Each row comes from the steps of one path. Every step used is in the known rows, and no mark comes twice. Write the path behind each row, first mark first.
Known rows:
limas, nuvezaf, kide: .12,.05,-.19,.08,-.09,.01,.01,-.22,-.07,.10,.18,.01,.04,-.08,.05,.12,.03,.01,-.01,-.04,.00
nuvezaf, kide, dabi: -.05,.05,-.22,-.09,.03,.07,-.01,-.04,.01,.54,.15,.05,.17,-.11,.11,.06,.03,.02,.03,-.03,.03
sonim, boker, limas, lote: .05,.12,-.14,.13,-.06,-.14,-.07,-.30,-.05,.06,-.15,-.06,.31,-.06,-.04,-.09,-.03,-.12,.16,.05,-.23
limas, nuvezaf, kide, dabi: .01,.11,-.19,-.04,-.08,.09,.00,-.06,-.01,.50,.20,.03,.24,-.12,.05,.05,-.03,.04,-.04,-.09,.09
sonim, boker, kide, lote, limas, nuvezaf: .21,.17,.01,.11,-.19,.04,.04,-.44,-.06,.11,.06,.07,.30,-.22,-.02,-.02,-.05,.12,.01,-.15,-.07
kide, dabi, sonim, boker, limas, nuvezaf: .08,.23,.20,.05,-.16,.11,.01,-.27,.02,.22,.07,-.07,.41,-.10,-.07,-.10,-.07,-.14,.04,-.09,-.02
lote, limas, nuvezaf, kide: .20,.20,-.21,.09,-.13,-.04,.01,-.40,-.12,.19,.18,.03,.06,-.11,.11,.10,-.05,.05,.01,-.09,-.13
boker, kide, lote: .03,-.09,-.09,.03,-.04,.10,.01,.00,.04,.17,-.03,.15,.17,-.19,.01,.10,.18,.10,-.03,-.05,.08
boker, limas, nuvezaf: .13,.23,.07,.12,-.30,.05,-.01,-.14,-.02,-.03,.07,-.08,.21,.01,-.06,-.02,-.12,-.02,-.11,-.11,.01
lote, limas: .12,.24,-.04,.02,-.07,-.07,.00,-.29,-.08,.15,.00,.03,.02,-.06,.10,-.02,-.12,.06,.04,-.07,-.18
nuvezaf, kide, dabi, sonim, boker: -.04,-.03,.10,-.10,.24,.09,.04,-.29,.05,.40,.06,.03,.27,-.18,.04,-.03,.12,-.21,.28,.07,-.12
boker, limas: .06,.19,.04,.05,-.16,.02,-.05,-.09,.02,.03,-.03,-.06,.12,.02,.04,.00,-.04,-.07,.00,-.02,-.06
kide, dabi, sonim: -.09,.09,.10,-.13,.12,.09,.02,.05,.08,.51,.05,.06,.22,-.07,.03,-.03,.04,-.17,.04,-.01,-.03
sonim, boker, kide, lote: .04,-.16,.01,.03,.03,.11,.02,-.18,.04,.10,-.04,.13,.24,-.25,-.02,.05,.20,.05,.11,-.02,.05
sonim, boker, kide: .07,-.18,-.03,.04,.13,.03,.02,-.36,-.06,.00,-.04,.11,.23,-.16,.00,.06,.11,-.06,.22,.05,.05
kide, dabi, sonim, boker: -.06,-.02,.23,-.10,.21,.10,.04,-.23,.07,.33,.00,.02,.30,-.15,-.02,-.10,.06,-.20,.24,.06,-.09
lote, limas, nuvezaf, kide, dabi, sonim: .05,.25,-.03,-.07,.03,.06,.03,-.24,.00,.66,.16,.08,.25,-.14,.11,.03,.00,-.13,.05,-.06,-.13
nuvezaf, limas, lote: .06,.12,-.09,.04,-.04,-.23,.00,-.28,-.10,.09,-.10,.02,.13,-.09,.12,-.13,-.08,-.02,.04,-.02,-.38
sonim, dabi: .07,-.17,-.21,-.05,.03,-.03,.00,-.26,-.05,.23,.13,.04,.07,.02,.10,.10,.11,-.08,.05,-.07,-.02
nuvezaf, kide: .05,-.02,-.21,.01,.04,-.01,-.01,-.15,-.04,.15,.10,.03,-.04,-.07,.12,.14,.09,-.02,.08,.03,-.05
kide, dabi: -.09,.06,-.04,-.09,.00,.08,-.01,.10,.05,.42,.07,.03,.21,-.07,.02,-.05,-.05,.03,-.04,-.05,.09
dabi, kide, lote, limas: .10,.37,.09,.09,-.16,-.04,.03,-.23,.04,.22,-.04,.09,.07,-.18,.07,-.07,.01,.19,.00,-.09,-.16
kide, dabi, limas, nuvezaf: .06,.15,-.16,-.01,-.13,-.01,.02,-.39,-.03,.30,.11,-.01,.22,-.10,-.15,-.12,-.18,.06,-.16,-.19,.14
nuvezaf, kide, lote, limas: .14,.23,-.15,.02,-.10,-.01,.00,-.28,-.03,.33,.05,.09,.04,-.19,.17,.07,.03,.13,.03,-.10,-.21
kide, dabi, limas: -.03,.08,-.25,-.11,.06,-.04,-.01,-.40,.01,.45,.03,.03,.14,-.11,-.07,-.12,-.12,.02,-.06,-.12,.08

Write each row's path:
.02,.02,.13,-.06,.15,.10,.05,-.34,.03,.36,.10,.02,.32,-.19,.00,-.05,.08,-.18,.22,.02,-.09 => limas, nuvezaf, kide, dabi, sonim, boker
.05,.08,.00,.06,-.04,-.09,.04,-.23,.03,.15,.05,.06,.06,-.04,.06,.01,.14,.01,.08,-.02,.00 => sonim, dabi, kide
.05,-.16,.05,.01,.21,.05,.03,-.38,-.04,.11,-.04,.13,.27,-.17,.02,.06,.16,-.19,.27,.08,-.03 => dabi, sonim, boker, kide
.04,.19,-.17,-.01,-.16,.10,-.02,-.12,.00,.53,.19,.00,.30,-.11,.08,.05,-.05,.00,-.04,-.10,.05 => boker, limas, nuvezaf, kide, dabi
.18,.27,.02,.09,-.27,.03,.03,-.24,-.03,.11,.08,.03,.17,-.13,-.03,-.04,-.10,.16,-.13,-.18,-.07 => kide, lote, limas, nuvezaf
.09,.03,-.13,.05,-.15,.09,.01,-.05,.04,.17,.12,.05,.10,-.18,.02,.10,.14,.12,-.08,-.10,.02 => limas, nuvezaf, kide, lote
.11,.25,.00,.02,-.12,.00,.01,-.20,.00,.25,-.01,.07,.08,-.15,.08,-.02,-.03,.15,-.02,-.12,-.18 => kide, lote, limas
-.02,.09,-.46,-.01,.03,-.19,-.05,-.39,-.06,.45,-.07,.03,.25,-.11,-.11,-.14,-.14,.00,-.02,-.06,-.07 => kide, dabi, limas, lote
.21,.29,.01,.13,-.28,-.02,.05,-.39,-.03,.22,.12,.06,.20,-.14,.01,-.03,-.03,.16,-.08,-.21,-.06 => sonim, dabi, kide, lote, limas, nuvezaf
.14,.28,.00,.06,-.14,-.05,.03,-.34,.01,.35,.02,.11,.11,-.17,.12,-.01,.06,.16,.02,-.14,-.18 => sonim, dabi, kide, lote, limas
.17,.38,.10,.15,-.30,.00,.05,-.26,.00,.10,.06,.04,.16,-.15,-.03,-.08,-.07,.20,-.11,-.17,-.05 => dabi, kide, lote, limas, nuvezaf
.11,.05,-.24,.04,-.11,.04,.01,-.30,.02,.25,.12,.06,.08,-.21,-.03,.06,.09,.12,-.09,-.14,.03 => dabi, limas, nuvezaf, kide, lote
.04,.15,-.10,-.01,-.10,.11,-.01,-.24,.00,.48,.17,-.01,.37,-.16,.05,.01,-.02,-.03,.06,-.07,.02 => sonim, boker, limas, nuvezaf, kide, dabi
.03,.06,.02,.05,-.10,.01,.04,-.07,.11,.23,.03,.10,.10,-.15,.02,.01,.23,.12,-.01,-.08,.02 => sonim, dabi, kide, lote
-.02,.13,-.01,-.08,.06,.10,.02,-.07,.04,.58,.17,.06,.25,-.11,.06,.04,.06,-.16,.04,-.03,-.02 => limas, nuvezaf, kide, dabi, sonim
.14,-.04,-.35,.01,-.11,.02,.02,-.42,.00,.36,.19,.08,.12,-.20,.02,.11,.14,.08,-.07,-.17,.01 => sonim, dabi, limas, nuvezaf, kide, lote
.21,.21,-.04,.11,-.26,.03,.02,-.31,-.07,.15,.08,.09,.23,-.18,.00,.02,-.06,.15,-.10,-.18,-.03 => boker, kide, lote, limas, nuvezaf
.00,.06,-.37,-.10,.08,-.04,-.01,-.51,-.02,.56,.10,.05,.11,-.15,.00,-.03,-.06,.01,-.02,-.10,.03 => nuvezaf, kide, dabi, limas
.00,.09,-.57,.00,.06,-.20,-.06,-.47,-.08,.52,-.02,.05,.22,-.14,-.05,-.07,-.08,-.01,.02,-.04,-.10 => nuvezaf, kide, dabi, limas, lote
-.04,-.09,-.06,-.07,.10,.11,.00,-.21,.00,.43,.03,.11,.40,-.19,.02,.00,.04,-.02,.14,.00,.11 => sonim, boker, kide, dabi
.06,.11,.14,.05,-.07,.04,-.03,-.30,.02,-.03,-.07,-.09,.22,-.05,.01,-.06,.00,-.12,.17,.02,-.13 => sonim, boker, limas
.01,.22,.01,-.06,-.02,.11,.00,-.12,.04,.59,.15,.04,.31,-.11,.09,.05,.04,-.20,.04,-.05,-.07 => boker, limas, nuvezaf, kide, dabi, sonim
